Each row was made from one small tree. The marks that hang from a mark follow it in brackets, in alphabetical order. Every link used is in the known rows. Write each row's tree.
In the rows, zero is written as 128.
Known rows:
romu(muve peduz(zevo)): [123  87 136 103 122 167 123 128 114 161  67  70 123 114 153 159 118 102
 110  81 113 168 139  81 142 103]
funi(peduz): [114 114 172  80 118 133 128 103 146 155  95  72 152 122  84 120 119 102
 107 126 120 137 116 124 112 126]
peduz(romu(muve) zevo(bebu)): [175 110 154  95 158 127 108  89 138 118  92  87 117 173 157 150 155 126
  81  87 116 155 151 138 112 130]
muve(bako bebu romu(peduz) zevo): [157  98 197 144 116 171 127 138 132 111 110 171 100  70 127 132 122 157
 138 142  87 189 123 167 162 137]
romu(muve(bebu) peduz(bako)): [121  92 150 138 142 144 136  97 106 163  71 133 114 111 149 115 121 128
 127  77  94 150 120  89 122 139]
zevo(bebu(muve)): [120 143 160 127 143 132 151 112 155  84  72  60  93 143  99 112 139  76
 105 106  92 145 125 123 142 128]
bebu(muve zevo): [ 83 164 146  94 126 106 140 121 156 105  79  40 132 118  67  93 121  22
 104 115 121 161  96  58 135  88]
peduz(bako romu): [153 132 132 103 117  63 166  61 121 124 120 145 125 153 101  90 155 115
 112  73 131 144 148 127  74 165]
romu(muve(bebu zevo) peduz(bako)): [157  92 165 127 140 169 158 112  84 143  89 156 135 107 140 128  96 117
 148  95 108 142 119 107 145 143]
funi(muve): [127 131 180 109 132 130 166 101 133 117 104  77 142 135  73 132 125  78
 132  91  97 140 131 100 157 101]
bebu(muve): [102 151 152 107 123 129 156 119 156 108  81  67 118 129  84  89 131  55
  91  96 120 157 127  88 128 119]
romu(peduz): [100  94 154 119  93 134 169 117 111 129  71  95 113  98 121 139 123  89
 141 106  90 153 129  98 142 127]
peduz(romu): [137 127 164  93 104  93 157  83 137 113 104 114 140 144 115 105 152  89
  99  94 117 155 143 123 103 144]
zevo(bebu): [139 114 157 117 127 132 139  83 130 107  76  83 106 129 104 144 142 102
 127 127  70 135 134 150 140 149]
romu(muve peduz): [118  76 156 114 114 162 149 139 101 141  59  74 129  93 153 138 107  83
 133 104 100 135 135  92 131 108]
muve(bako bebu(zevo) romu(peduz)): [101 117 180 144 122 121  91 121 152 131  88 127  88  62 117 123 140 137
 133 147  79 201  96 113 143 103]
muve(romu zevo(bebu)): [175 112 157 114 142 158 144 123 120  73 101 118 100 109 109 151 109 119
 156 167  94 126 116 196 149 131]
zevo(bebu(muve(bako romu(peduz)))): [139 105 166 164 141 134 133 161 164  75  87  97  33  96 133 118 135 148
 129 130  86 165 130 156 133 111]
bebu(muve(bako romu(peduz)) zevo): [ 98 136 156 132 123 108 124 170 162  96  86  73  73  66 102 105 120  94
 128 138 120 181 101  94 125  69]
muve(romu): [120 121 133 104 123 129 127 112 142 121  91 104 102 102 107 119 125 106
 118 130 111 147 124 145 114 109]
romu(peduz(zevo)): [105 102 135 109 100 142 138 108 121 152  81  89 107 125 120 161 135 109
 120  81 102 181 134  91 154 120]
romu(muve): [137 106 153  88 125 153 129 109 120 138  72  70 144 108 126 116 113  72
 104 114 112 129 142 114 115 121]

Which tree is each row?
[162 104 158  72 150  96 137  93 126 155 114 110 156 155 125  94 122 128
 101  88 162 116 126 123  46 129] | funi(peduz(bako romu(muve)))
[203 115 196 121 114 152 132 101 123  86 109 119 116 103  87 149 136 124
 142 154  72 145 157 197 156 174] | muve(bako zevo(bebu))
[154 138 162 142 152 128 108 131 188  76  94  93  50 106 104  99 147 133
 100 139  98 161 136 175 115 121] | zevo(bebu(muve(bako romu)))
[150 138 180 136 134 126 127 110 174  84  89  78  81 123  90 106 157 106
 100 117  82 161 151 147 131 148] | zevo(bebu(muve(bako)))
[157 126 159 115 153 102 127  60 133 143 102 157 138 156 141  81 151 131
  83  64 125 152 137 110  78 157] | peduz(bako romu(muve(bebu)))
[170 115 136  95 138  86 151  81 114 134 109 128 136 148 133  88 137 106
 105  72 141 126 151 116  61 143] | peduz(bako romu(muve))
[127 132 238 101 171 113 143  88 172 129 123 115 173 179  98 113 144 139
  94  75 118 166 105 104 133 104] | funi(muve(bebu) peduz(romu))
[139  93 185 127 132 172  76 106 150 171  83 114 109 101 153 143 149 154
  83  81  87 208 150 104 151 131] | romu(muve(bako bebu) peduz(zevo))
[192  74 150 130 149 160 176 131  66 109  85 120 105 113 149 160  94 122
 184 118  96 101 127 142 142 147] | romu(muve(zevo(bebu)) peduz(bako))
[154 115 199 117 132 160  80  87 162 151  88 116 134  93 127 100 146 120
  77 113  82 173 157 136 123 148] | romu(muve(bako bebu))
[138  95 114 139 135 119 144  82 106 139  90 113  61 153 116 171 147 154
 151  73  88 157 131 125 142 153] | romu(peduz(bako zevo(bebu)))
[170  85 140 109 123 158 179 137  64 131  89 125 135 101 132 140  81  96
 168 103 125 113 131 114 126 134] | romu(muve(zevo) peduz(bako))
[152 116 226 101 143 131 128 118 164 137 128  74 152 119  57 126 129 130
 119 114 109 149 137 131 134 105] | funi(muve(bako) peduz)
[128  89 124 135 140 146 119 124 134 120  78  98  53 129 146 182 135 162
 140 114  89 171 115 147 153 103] | muve(romu(peduz(zevo(bebu))))
[137 125 123 139 137 133 191 166 115  87 105 132  84 108 102 104  93 108
 160 106 145 142 100 118 123 105] | bebu(muve(romu(peduz(bako)) zevo))
[170  75 168 129 137 166  94 121 131 137  78  80  81 110 156 175 143 154
 119 103  76 171 163 140 149 135] | romu(muve(bako) peduz(zevo(bebu)))
[205 116 153  86 132 112 169 100  94 115 122 150 158 142 123 106 113  98
 124  95 152 118 145 137  85 154] | peduz(bako romu(muve(zevo)))
[ 84 139 103 131 139  84 157 148 133 106  85  85  73 105  94  97 105  87
 152 105 142 151  72  68 105  72] | bebu(muve(romu(peduz(bako))) zevo)
[134  86 205 139 124 166 107 116 137 152  74 122 117  77 152 122 137 134
 105 105  72 179 148 114 136 140] | romu(muve(bako bebu) peduz)
[207 110 177 102 150 123  85  83 155 122 108 101 103 150 150 141 175 153
  75  92 106 176 176 165 102 150] | peduz(romu(muve(bako)) zevo(bebu))
[ 88 105 175 115 131 150 113 123 118 149  51  81 142  86 147 137 110  78
 128 115  85 168  87  57 156  90] | romu(muve(bebu(zevo)) peduz)
[170 133 212 119 108 162 117  87 142 122 120 154 144  98  84 116 141 119
 105 128  81 187 145 161 159 176] | muve(bako bebu zevo)
[122 120 150 125 124 164 182 186 127  75  90 104  96  96 122 118  87  86
 142 126 132 150  98 115 150  87] | bebu(muve(romu(peduz) zevo))
[116 145 176 122 131 114  68  92 177 131 100 124 104  79  91 104 147 125
 104 152  88 197 103 135 128 110] | muve(bako bebu(zevo) romu)
[184  77 193 109 102 180 147 158  94 118  93 109 137  61 138 141 100 102
 147 134 100 146 156 138 142 134] | romu(muve(bako zevo) peduz)
[182 139 223 130 160 163 124 121 163  97 141 157 127 105  77 122 120 147
 131 131  98 175 126 164 175 111] | funi(muve(bako bebu romu zevo))
[184 116 213 106 132 187 100 106 137 131 103 139 154  91 117 115 119 113
  95 132  92 171 149 152 149 153] | romu(muve(bako bebu zevo))
[124 107 164 143 127 147  77 106 170 155 101 147  71  98 130 139 161 187
  95 100  92 225 131 136 147 127] | muve(bako bebu romu(peduz(zevo)))
[127 102 130 132 149 148 109  84 123 184  82 132 111 138 146 137 135 146
 105  50 110 181 125  80 133 134] | romu(muve(bebu) peduz(bako zevo))
